In the rows, zero is written as 128.
Known rows, with every step that occurs
lifet/kimes: [156 128 137 127 131 150 117 185 123 113 137 144 121 127 131 141 127 145
  76 119 145 156 121 158 147  99 101 100 149 149]
nofi/zibevu/mudaref/rafedo/kimes/manu: [115 146  59 154 147 129  49  54 124 128 119 146 154  99 146 142  75 245
 129 103  93  79 124 119 107 111  84 132 124 181]
mubu/rafedo/todak: [111  81 116 121 124 129 130 108 121 128 163 135  91 121 141 138 103  99
 100 134 161 132 132 103 149 102 165 147  82 157]
todak/lekuvod/manu/kimes/nofi/zibevu/nasum: [206 181 139 128 140  76  91  62  99 172 143  59 184 141 164  94 167 133
 180 123  41  95 140 180  58 188  90 168 168  73]
todak/lekuvod/manu/kimes: [140 136 173 140  96  91 122 127 118 111 130 130 135 151 128  79 164  93
 184  96 119 150 156  83 106 170 120 102 148  84]
todak/lekuvod/lifet/kimes: [146 134 131 150 161 100 153 239 124  94 130 170 128 145 193 148 124 139
  58  88 159 141 115 181 189  93 115 118 145 111]
rafedo/mudaref: [101 154 153 130 112 138  95 177 114 131 156 179 123 131 110  99 115 149
 129 139 149 175 139  90 108 109 100 136 139 125]
nofi/kimes: [119 123 147 117  95 131 149 144 135 128 116 135 120 128 105 142 163 142
 117 152 143 126 139 115 106 150  87  88 149 135]
lekuvod/manu/kimes/nofi/zibevu/nasum/rafedo: [196 175 117 118 135 166 124  31 137 221 143  56 131 114 138 123 191  90
 199 155  65  96 128 152  91 173  87 165 145  90]
kimes/nofi/zibevu/nasum/rafedo/todak: [155 126  64 116 154 142 127  69 150 208 146  61 124 111 156 131 133 113
 128 170  83  79  99 181 122 124 130 205 100 134]
mudaref/rafedo: [ 83 121 111 136 129 122 120 134 111 116 133 161 153 119 117 113 123 148
 119 125 117 194 122 121 114 121 123  84 128 160]
mudaref/rafedo/todak/lekuvod/manu: [ 79  81  84 137 106  86 115 133  89 139 137 131 160 135 112  40 104 104
 161  68 101 174 129  79 156 137 173  88 103 137]
manu/lekuvod/lifet: [111 158 153 128 137 148 180 145 133 118 131 160 108 142 118 153 131 110
 114 180 159 125 122 133 104 144 133 137 151 109]
nasum/rafedo: [110 113 133 144 137 155 151 131 169 114 136 143  90 127 122 137 145  95
 135 153 149 155 128 115 145 112 133 127 103 134]
todak/lekuvod/manu/kimes/nofi/zibevu: [203 159 137 122 107  64 114  70 100 133 129  92 163 127 155  78 180 129
 206 121  84  88 138 141  80 172  87 162 155  87]
lifet/kimes/nofi/zibevu: [217 153  99 110 144 123 105 128 107 134 134 106 147 104 159 141 143 184
 101 146 108  93 102 215 120 101  67 159 153 151]
mudaref/rafedo/nasum: [ 81 115  94 142 117 123  98  90 120  95 115 146 157 121 120 123 127 141
 133 127 139 199  99 125 125 132 137 125 122 153]
mubu/rafedo/todak/lekuvod/manu/kimes/lifet: [ 87  78 170 125 128 106 125 105  87 120 146 114 118 145 123  83 129  56
 158  96 142 130 198  92 128 135 177 114 105 128]
mubu/rafedo/nasum: [124 106 134 143 141 122  99  59 132  73 149 131 103 130 145 168 125 117
 118 146 170 154 124 130 133 118 150 174 100 139]
zibevu/nasum: [130 159 151 140 163 134  98 130 134 144 159 119 137 145 132 140 117 139
  96 152  94 162 131 170  89 136 119 135 142 131]
manu/lekuvod/lifet/kimes/rafedo: [119 140 147 100 143 163 176 220 126 135 100 129 122 136 105 176 111 115
  75 136 153 133 119 156 175 114 176 100 139 122]
kimes/rafedo: [102 129 157 111 133 115 120 162 139 116 119 127 132 130 103 134 110 128
 131 143 122 163 131 133 147 117 171 114  97 153]
todak/lekuvod: [120 119 157 155 141  64 116 161 130  64 139 147 142 154 145 108 122 138
 115 119 125 151 139 141 113 125 133 131 122 117]
todak/lekuvod/manu/kimes/nofi: [173 148 154 131 112  93 140  93 113 122 112 104 141 137 118  77 159 107
 190 102  93 107 145 102  95 167 109 130 154  72]
nasum/rafedo/kimes/manu/lekuvod: [ 96  92 131 155 113 183 173  67 180 102 113 120 100 114  80 153 104 119
 149 145 145  68 135  52  81 118 143 131  98 129]
zibevu/mudaref: [128 167 133 142 167 142  72 119 139 105 124 148  89 147 111 139 101 173
 107 146 123 127 139 139 137 129 116 136 152 135]
nofi/zibevu/nasum: [159 173 135 131 159 106  72 107 123 156 176 106 158 136 170 141 138 163
 113 170  84 142 123 207  73 142  96 166 142 145]
zibevu/nofi: [140  99 137 131 134 110 111 110 148  86 163 155 123 137 116 112 122 126
 143 128 145 157 118 121 151 141 152 145 121 133]
kimes/manu/lekuvod: [ 99 133 153 130 117 135 149  89 121 108 112 118 152 129  94 147 115 148
 145 159 105  99 130 112  47 143 140 107 131 132]
nasum/rafedo/todak/lekuvod: [ 83  61 105 150 119  98 153 159 160 107 128 128 103 141 142  99 122  77
 127 111 150 128 124  95 174 109 180 142  73 121]
lifet/kimes/rafedo: [134 119 143 106 135 141 114 212 127 121 112 121 133 124 110 148 111 140
  86 110 129 161 126 158 181  91 157  88 116 157]
nasum/rafedo/kimes: [126  97 126 159 128 175 145 114 196  99 143 155  67 120 114 133 118 103
 127 136 174 123 136  74 145  95 119 148  96 138]
mubu/rafedo: [132 112 154 138 154 124 120 102 122  95 168 148 100 129 142 158 120 120
 102 143 148 153 147 131 124 107 133 136 102 146]

Rows
[ 93 142 185 114  81  97  98 196 100 148 119 136 154 147  91  62 132 102
 199  71 119 175 172  39 138 149 161  99 126  73] : todak/lekuvod/manu/kimes/rafedo/mudaref
[183 115  51 110 156 171 123 115 139 215 140  52 128 105 162 146 131 125
  81 138  93  75  90 206 158 100 115 181 119 140] : lifet/kimes/nofi/zibevu/nasum/rafedo/todak
[174 135 120 138 136 145 131  84 159 102 132 133 105 112 109 119  97 154
 125 144 138  83 122 112 102 103  90 176 126 135] : rafedo/kimes/nofi
[ 82 121 173 113 131 139 142 150 118 111 112 134 129 135  84 135 153 139
 113 171 141 128 176 151  92 136  97  79 151 166] : nofi/kimes/lifet
[ 91  83  98 129 108 157 158 135 167 148 132 133  81 119 122 117 128  70
 133 143 161 136 114  86 173 107 161 138  80 146] : nasum/rafedo/todak
[118  82 123 117  94 114 149  93 141 122 117 128 153 114 106 150 142 158
 157 112 124  95 118  97 129 160 125  89 123 139] : zibevu/nofi/kimes/manu
[111 156 191 115 122 161 123 110 105 136 130 134 123 135  84  90 159  82
 191 146 127 158 185 114  89 153 112  86 157 140] : lekuvod/manu/kimes/lifet
[115  74  86 139 149  99 170 184 103 130 131 144 130 116 223 181  84 129
  54  52 157  82 111 147 207  65 159 121  81 137] : mubu/rafedo/todak/lekuvod/lifet/kimes/manu
[114 121 163 123  86  82 101 110 133 100  87  91 153 150 110  97 151  83
 208  88 125 159 137  85 151 174 192 127 111  87] : todak/lekuvod/manu/kimes/rafedo/nasum
[139 129 124 128 128 147 125 162 116 125 117 134 150 109 147 160 115 168
  96 102 118 121 113 150 127  88 102  83 130 161] : lifet/kimes/manu
[154 154 123 129 151 160 158 215 130 133 134 174 106 124 172 164 129 132
  66 119 170 146 105 172 185  89  96 113 150 135] : lekuvod/lifet/kimes
[203 171 103 106 150 149 165 134 106 147 123 113 134 114 155 169 147 160
  89 174 133  61  96 214 114 124  84 170 177 114] : manu/lekuvod/lifet/kimes/nofi/zibevu
[ 90 116 154 114  78 138 176 101 119 133  86 102 153 125  72 165 149 160
 138 161 115  70 142  92  40 172 113  69 151 125] : nofi/kimes/manu/lekuvod
[147 158 165 118  87 152 127 103 121 152 136 133 113 128 106  96 170  88
 192 128 130 154 146  75 104 167 102  97 154 110] : lekuvod/manu/kimes
[ 79 150 177  96  76 139 113 199 118 161 110 155 139 124  91 113 132 122
 153 122 148 175 151  57 126 127 140 110 131 107] : manu/kimes/rafedo/mudaref
[129 113 125 110 122 142  94 168 140 101  94 106 135 126 114 160 115 137
 101 111 150 165 104 159 190 104 174 127 112 151] : lifet/kimes/rafedo/nasum
[100  59 126 143 136  67 121 128 115  89 159 132 113 142 162 120  96 105
  93 103 149 127 143 112 151 108 183 152  76 133] : mubu/rafedo/todak/lekuvod
[141 148 139 122 141 172 176 191 123 126 126 152 108 137 127 167 129 121
  65 145 168 123 116 158 137 121 120 113 173 111] : manu/lekuvod/lifet/kimes
[133  84 138 115 100 120 138 117 147 107 134 136 124 132  92 129 156 135
 136 129 153 128 128 103 148 169 126 108 142 125] : zibevu/nofi/kimes
[173 160 120 112 156 177 191 155 118 136 106 125 116 124 117 167 125 134
  74 154 143  84 105 175 128 120 109 140 177 101] : manu/lekuvod/lifet/kimes/nofi
[175 158 100 134 181 138 117  63 148 175 150  71 135 118 158 151 149 133
 129 179  72  97 110 208  98 129 103 194 120 123] : kimes/nofi/zibevu/nasum/rafedo
[ 73 108 130 107  93  78 184 220 140 151  86 143 134 138 167 125 124  79
 124  94 163 122 120  96 199 131 196 127  93 102] : manu/kimes/rafedo/todak/lekuvod/lifet
[100 123 138 116 119 115  98 118 150  90 100 113 134 134 105 143 115 125
 146 145 143 166 107 136 157 127 187 152  90 147] : kimes/rafedo/nasum
[119 142 143 156 158  71 156 190 135  86 139 177 128 150 187 133 123 125
 104 119 151 142 121 158 158 115 128 144 125 105] : todak/lekuvod/lifet
[135 144  67 152 170 165  80  62 136 113 105 142 109 113  87 117  63 205
 102 110 106  92 128 105 126 112  96 148 148 142] : zibevu/mudaref/rafedo/kimes/nofi
[122 116  83 125 137 141 112 105 154 199 165  86 119 125 165 133 136 100
 124 163 109 118 111 162 134 126 144 176  92 147] : nofi/zibevu/nasum/rafedo/todak
[170 191  74 115 130 147  68  23  86 188 105 103 147 108 113  95 153 179
 191 122  64  99 132 127 106 177  74 125 181 120] : lekuvod/manu/kimes/nofi/zibevu/mudaref/rafedo
[ 84  83  57 137 133 101 161 238  97 140 118 168 154 124 182 115  99 128
  52  53 152 157  96 145 216  89 147  90 122 137] : mudaref/rafedo/todak/lekuvod/lifet/kimes
[181 168 145 109 100 156 145  66 119 163 114 108 120 116  97  96 166  99
 197 136 104 114 134  94  93 167  93 125 160  97] : lekuvod/manu/kimes/nofi
[127 122 129 150 116 141 124 100 157 103 132 151 125 107 130 141  89 167
 137 118 135  91 127  87  96  96 103 130 103 160] : rafedo/kimes/manu
[ 96 157 140 131 131 143 190 123 127 132 112 148 137 125 133 174 116 134
 132 162 133  92 114 127  87 135 134 121 131 120] : kimes/manu/lekuvod/lifet
[ 87 149  94 147 166 144  70 112 113 119 115 157 125 133 105 123  96 186
 102 119 106 163 133 126 137 129 119  96 149 151] : zibevu/mudaref/rafedo
[122 105 137 122  67  96 133 134 116 146 126 120 126 142 125  58 147  70
 183  88 130 131 144  56 132 165 153 112 127  94] : rafedo/todak/lekuvod/manu/kimes
